Each row comes from the steps of one walk. Every step used is in the known rows, and no mark comes twice. Write the walk behind each row, first mark first.
Known rows
kimev > numol > deneve: [-2.82 -2.19 -1.93  0.91  0.51  1.80  0.46 -1.46 -1.72  0.23  2.29 -2.73
  1.97 -2.04 -2.20 -1.97  1.36  1.83  0.13 -0.77]
vimef > refu > kimev: [-0.57  1.31  1.19 -1.85  0.41 -0.38 -0.77  3.83 -0.11 -1.51 -2.83 -1.83
  2.31 -1.17  4.46 -4.58 -2.40 -1.25 -1.63  0.28]
refu > kimev > numol: [-0.33 -1.33 -1.31 -0.51  1.75  3.05  2.06  0.26 -0.36 -1.05 -1.62 -1.43
  3.48 -3.80  2.11 -3.89 -1.83 -0.25 -1.31 -0.27]
numol > daki > refu > vimef: [ 2.19  3.28 -1.99 -1.16 -3.46  0.87 -0.57  0.20  2.39  2.56  2.26  0.01
 -1.14  0.32  5.76  2.74 -0.23  1.89  1.63  0.55]
refu > daki > numol > kimev: [-3.62  1.05  0.48  1.63 -3.50 -6.85  2.06  3.94 -2.28 -1.08 -0.03  2.46
  0.62 -1.21 -0.24  4.03 -1.41  1.12  0.27  0.68]
daki > numol > kimev: [-2.57  0.65 -1.99  0.99 -3.78 -5.55 -0.08  3.36 -0.87 -4.08 -0.09  2.20
 -1.51 -0.05  1.17  2.92 -0.28 -0.09  0.00  1.58]
kimev > numol > deneve > refu > vimef: [-3.18 -3.59 -2.12  2.91 -0.23 -1.39 -1.89 -3.59 -0.82  3.29  0.62 -2.77
  2.91 -2.09 -1.69 -2.62  2.71  1.40  0.62 -2.54]
deneve > numol > daki > refu > kimev: [ 4.05  2.74  3.63 -1.93 -0.90  6.28  0.53  2.10  2.54 -1.84  2.22  0.67
 -3.02  2.08  4.29  0.56 -1.86 -2.02 -0.38  4.11]
deneve > refu > vimef > numol > daki: [ 2.78 -2.09 -0.28 -0.80 -1.66 -2.01 -2.33 -2.04  0.82  4.42 -1.10  1.36
 -1.89  2.47 -1.20  1.63 -1.54 -0.40  1.83 -0.91]
refu > daki > numol: [-4.73  2.30  1.17  2.05 -1.25 -5.94  1.15  3.19 -4.12 -1.40 -0.57  0.43
  1.02 -0.64 -0.53  0.14 -0.33  0.90  0.57  0.04]
kimev > numol > daki > refu > deneve: [ 4.10  1.12 -3.77 -1.19  0.69  3.67  3.40 -1.26  3.21 -0.08  1.17  1.76
 -0.24 -1.73 -0.87  2.49  0.10  0.42 -0.07  0.26]
numol > deneve > refu: [-3.23 -3.70  0.87  2.88  1.54 -2.24 -3.85 -2.75 -1.07 -0.32 -0.61 -1.64
  0.19  1.32 -4.18 -0.98  1.32 -1.23 -1.47 -1.35]
vimef > numol > kimev: [ 1.97 -0.58  0.55 -2.46 -0.43 -1.59  1.01  0.58 -0.25  1.28 -1.25  2.79
 -1.99  1.88 -1.12  3.85 -2.01  0.35  0.50 -1.09]
deneve > refu > kimev > numol: [-1.06 -3.49 -1.04  1.53  2.92  0.79  0.18 -1.57  0.36 -1.34 -3.70 -0.58
  3.72 -3.62 -0.31 -3.90 -1.67 -2.62 -3.04 -1.66]
refu > deneve: [ 1.16 -0.45 -0.03 -0.54  2.91 -1.13  1.15  0.34 -0.45 -0.66 -3.06  1.33
  0.14  0.60 -3.24 -0.73  1.16 -0.16 -0.08  0.06]
daki > refu > vimef > numol > deneve: [ 1.16  2.43  2.06 -1.46  0.06  0.78 -3.43 -4.60 -0.73  4.81  2.25 -2.14
 -2.08  3.29  1.78  0.40  1.97  3.34  4.14 -2.39]
daki > numol > deneve > refu > vimef: [-5.16 -1.67 -0.54  4.36 -2.42 -6.41 -5.92 -2.11 -2.09 -0.50  0.56 -2.27
 -0.47  1.17 -0.85 -2.24  3.43  0.15  2.02 -0.09]
vimef > numol > daki > refu > deneve: [ 6.77  1.98  0.54 -3.19  1.70  2.51  0.60 -2.54  2.31  1.38 -0.03  2.89
 -4.05  3.49 -2.42  3.92 -0.90 -0.25  1.80  0.07]
kimev > numol > daki > refu: [ 1.49  1.94 -4.01 -0.93 -1.48  3.45  2.47 -0.14  2.30 -0.36  2.76  0.50
  0.07 -2.17  2.81  2.61 -1.21  0.77 -0.75 -0.34]
kimev > numol: [-1.82 -0.20 -2.75 -0.25  0.82  0.38  2.84  1.05 -1.44 -0.51 -0.49 -0.28
  2.38 -2.89  0.26 -1.54  0.03  0.94 -0.94 -1.58]
deneve > refu > vimef > numol: [ 0.33 -0.93  1.33 -0.37  0.90 -3.93 -2.37 -2.53 -1.17  4.09 -3.49  0.89
 -0.53  2.33 -0.97 -0.91  0.25 -0.17  1.43 -3.35]
daki > refu: [-0.38  3.70 -0.05 -0.62  1.07 -0.32 -0.06  0.03  0.11 -1.18 -0.59  0.37
 -0.45  0.60  3.36  1.13  0.26  0.40 -1.01 -1.75]
vimef > numol > daki > refu > kimev: [ 5.51  1.65  1.82 -3.27  0.43  5.10 -1.19 -2.02  2.53  0.70  0.34  0.39
 -2.77  2.01  3.05  1.67 -4.10 -1.04  0.94  0.96]
numol > deneve: [-2.59 -1.52  0.48  0.84  0.47  0.04 -2.06 -1.00 -1.78 -0.02  1.46 -2.45
  0.08  0.96 -1.93 -0.96  1.18  1.13  0.22  0.09]

Which walk is each row?
[ 0.63  1.65 -0.12 -1.88  1.65 -3.02  0.96  3.28 -0.24 -0.81 -3.38  0.59
  0.93  0.15 -0.94 -2.26  0.90 -0.49 -0.59 -0.46]  vimef > refu > deneve
[-4.74 -0.32 -0.35  2.49 -1.78 -3.25 -3.47  0.06 -3.17 -3.51  2.21 -2.36
 -1.50  1.21 -1.42 -1.55  2.07  0.61  1.31  1.64]  daki > numol > deneve
[ 2.86  4.40  1.53 -1.73 -3.74  2.76  0.68  2.55  1.73  1.95  3.60  0.97
 -3.37  2.63  5.04  2.16  1.15  1.08  1.97  2.50]  deneve > numol > daki > refu > vimef
[ 1.90  2.53 -4.54 -1.17 -3.39  2.56  1.85 -0.40  2.45  3.02  3.02 -0.21
  0.92 -2.49  5.47  1.74 -0.09  2.67  1.53 -0.50]  kimev > numol > daki > refu > vimef
[ 2.16  2.90  0.30 -0.94  3.29 -0.11  0.90 -1.14  1.15 -0.89 -2.24  1.71
 -0.84  1.12 -0.33  1.01  1.59 -0.16 -0.23 -1.22]  daki > refu > deneve
[-3.54 -4.39 -1.66  2.98  1.64 -0.51 -1.32 -3.43 -1.14 -0.07  0.23 -2.00
  2.15 -1.59 -4.35 -1.83  1.59 -0.47 -1.58 -2.27]  kimev > numol > deneve > refu
[-4.26 -3.23  3.34  3.53  1.78 -3.36 -1.67 -2.29 -2.56  2.58 -0.48 -1.31
  2.12  0.31 -5.79  0.13  0.23  0.08 -1.13 -2.29]  numol > deneve > refu > daki
[ 1.73  0.86  3.56 -1.01  2.73  0.59  2.51  2.71 -1.15 -1.24 -1.53  2.34
 -2.15  2.86 -3.79 -1.32  2.69 -1.18  0.22  2.12]  refu > deneve > numol
[-0.41 -0.10 -0.14  0.32  1.90  5.78 -0.79 -3.75  0.92 -0.56  2.15 -3.55
  2.13 -2.53  2.54 -2.60 -0.01  0.90 -0.19 -0.73]  daki > refu > kimev > numol > deneve
[-1.43 -3.32 -0.43  0.76  1.51  4.47 -0.42 -2.23 -0.85 -0.25  1.22 -3.86
  3.10 -2.96 -0.34 -4.32 -0.54  0.76 -0.03  0.55]  refu > kimev > numol > deneve
[-0.76 -2.81  1.50  1.46  2.80 -0.87 -2.26 -0.97  0.29 -1.53 -4.53 -0.11
  1.73 -0.55 -0.02 -2.93 -1.94 -3.29 -2.81 -0.73]  deneve > refu > kimev
[ 1.88  2.54 -1.49 -1.00 -1.57  1.74  0.04  0.57  2.15 -0.67  1.90  0.63
 -1.92  0.82  3.20  3.58 -1.41  0.05 -0.53  0.69]  numol > daki > refu
[-4.43 -3.95  0.85  3.51  1.91 -1.80  0.88 -2.93 -2.59  2.85  0.34 -1.65
  4.13 -2.61 -6.11 -0.69  0.44  0.83 -1.29 -3.23]  kimev > numol > deneve > refu > daki
[-1.71 -1.20 -0.47 -0.63  0.19  2.76 -0.61  0.59 -0.53 -0.32  0.88 -4.74
  3.85 -3.43  1.85 -5.81 -0.73  0.57 -0.57  0.06]  vimef > refu > kimev > numol > deneve
[ 0.75  1.91 -1.01 -0.84  2.13  4.24  1.63 -1.15  1.22 -1.12 -0.81 -1.10
  2.55 -3.44  4.90 -2.17 -1.31 -0.13 -1.39 -1.41]  daki > refu > kimev > numol
[ 2.84 -0.38  2.74 -1.34  0.39 -0.28  3.53  3.48  0.70 -1.07 -1.00  4.36
 -2.44  2.34 -3.57  2.64  1.67 -1.00 -0.02  2.78]  refu > deneve > numol > kimev
[ 3.43  0.11 -0.51 -2.71 -2.73  0.38 -0.53 -0.22  0.10  4.76  1.05  0.51
 -2.09  2.20  1.01  1.62 -1.64  1.93  3.45  0.66]  refu > vimef > numol > daki
[-5.45 -2.32 -0.10  4.40 -0.53 -5.59 -5.30 -1.77 -2.31 -3.91  0.20 -1.61
 -1.26  1.58 -3.53 -1.52  2.35 -1.69 -0.19  0.17]  daki > numol > deneve > refu
[ 3.56  1.73  1.94 -2.80 -1.25  0.88  2.21  6.06  1.15 -0.98  0.46  1.90
 -2.86  2.65 -1.88 -0.32  0.70 -1.59  0.09  4.18]  vimef > refu > deneve > numol > daki
[ 2.78  3.99  3.84 -1.52  3.04  1.64  2.22  1.25  0.40 -1.50 -0.78  2.61
 -2.89  3.32 -0.96  0.36  3.23 -1.02  0.16  0.95]  daki > refu > deneve > numol
[ 1.84 -2.53 -2.67 -0.88 -0.92  5.17  2.07  0.68  1.62 -0.61  0.83 -0.95
  2.09 -3.61  1.80 -1.46 -3.66 -0.57 -0.93  2.30]  refu > kimev > numol > daki
[-4.40 -1.26  0.78  3.76 -2.49 -9.05  0.33  2.07 -1.48 -1.50 -2.18  3.28
  0.80 -0.85 -2.54  4.03 -1.17 -1.26 -1.30 -0.87]  deneve > refu > daki > numol > kimev
[ 0.54 -1.34 -4.25 -0.64 -1.77  2.30  2.89  1.55  0.53 -0.16  1.84  0.02
  0.93 -2.66 -0.08  1.15 -1.72  0.67 -0.67  0.82]  kimev > numol > daki
[ 4.05  2.91  2.89 -1.71  0.80  0.85  3.24  2.05  2.38 -1.29 -0.24  4.61
 -3.44  2.82 -0.78  4.31  2.20 -0.83 -0.14  1.54]  daki > refu > deneve > numol > kimev
[-2.94 -3.07  0.32  2.73 -0.37 -3.05 -4.48 -3.22 -0.89  2.93 -0.28 -2.54
  1.06  0.91 -1.54 -1.80  2.46  0.67  0.91 -1.53]  numol > deneve > refu > vimef
[ 0.27  0.42  2.45 -1.19 -1.85 -0.55  2.59  4.79 -0.17 -1.19  0.45  3.00
 -2.21  1.87 -0.02  2.80  0.24 -0.62 -0.87  2.12]  deneve > numol > kimev
[ 3.21  1.44 -0.02 -1.30 -0.69  4.64 -0.75 -0.20  3.32 -1.19  0.85 -0.39
 -0.78 -0.28  4.93  1.07 -3.36 -1.11 -0.77  2.00]  numol > daki > refu > kimev
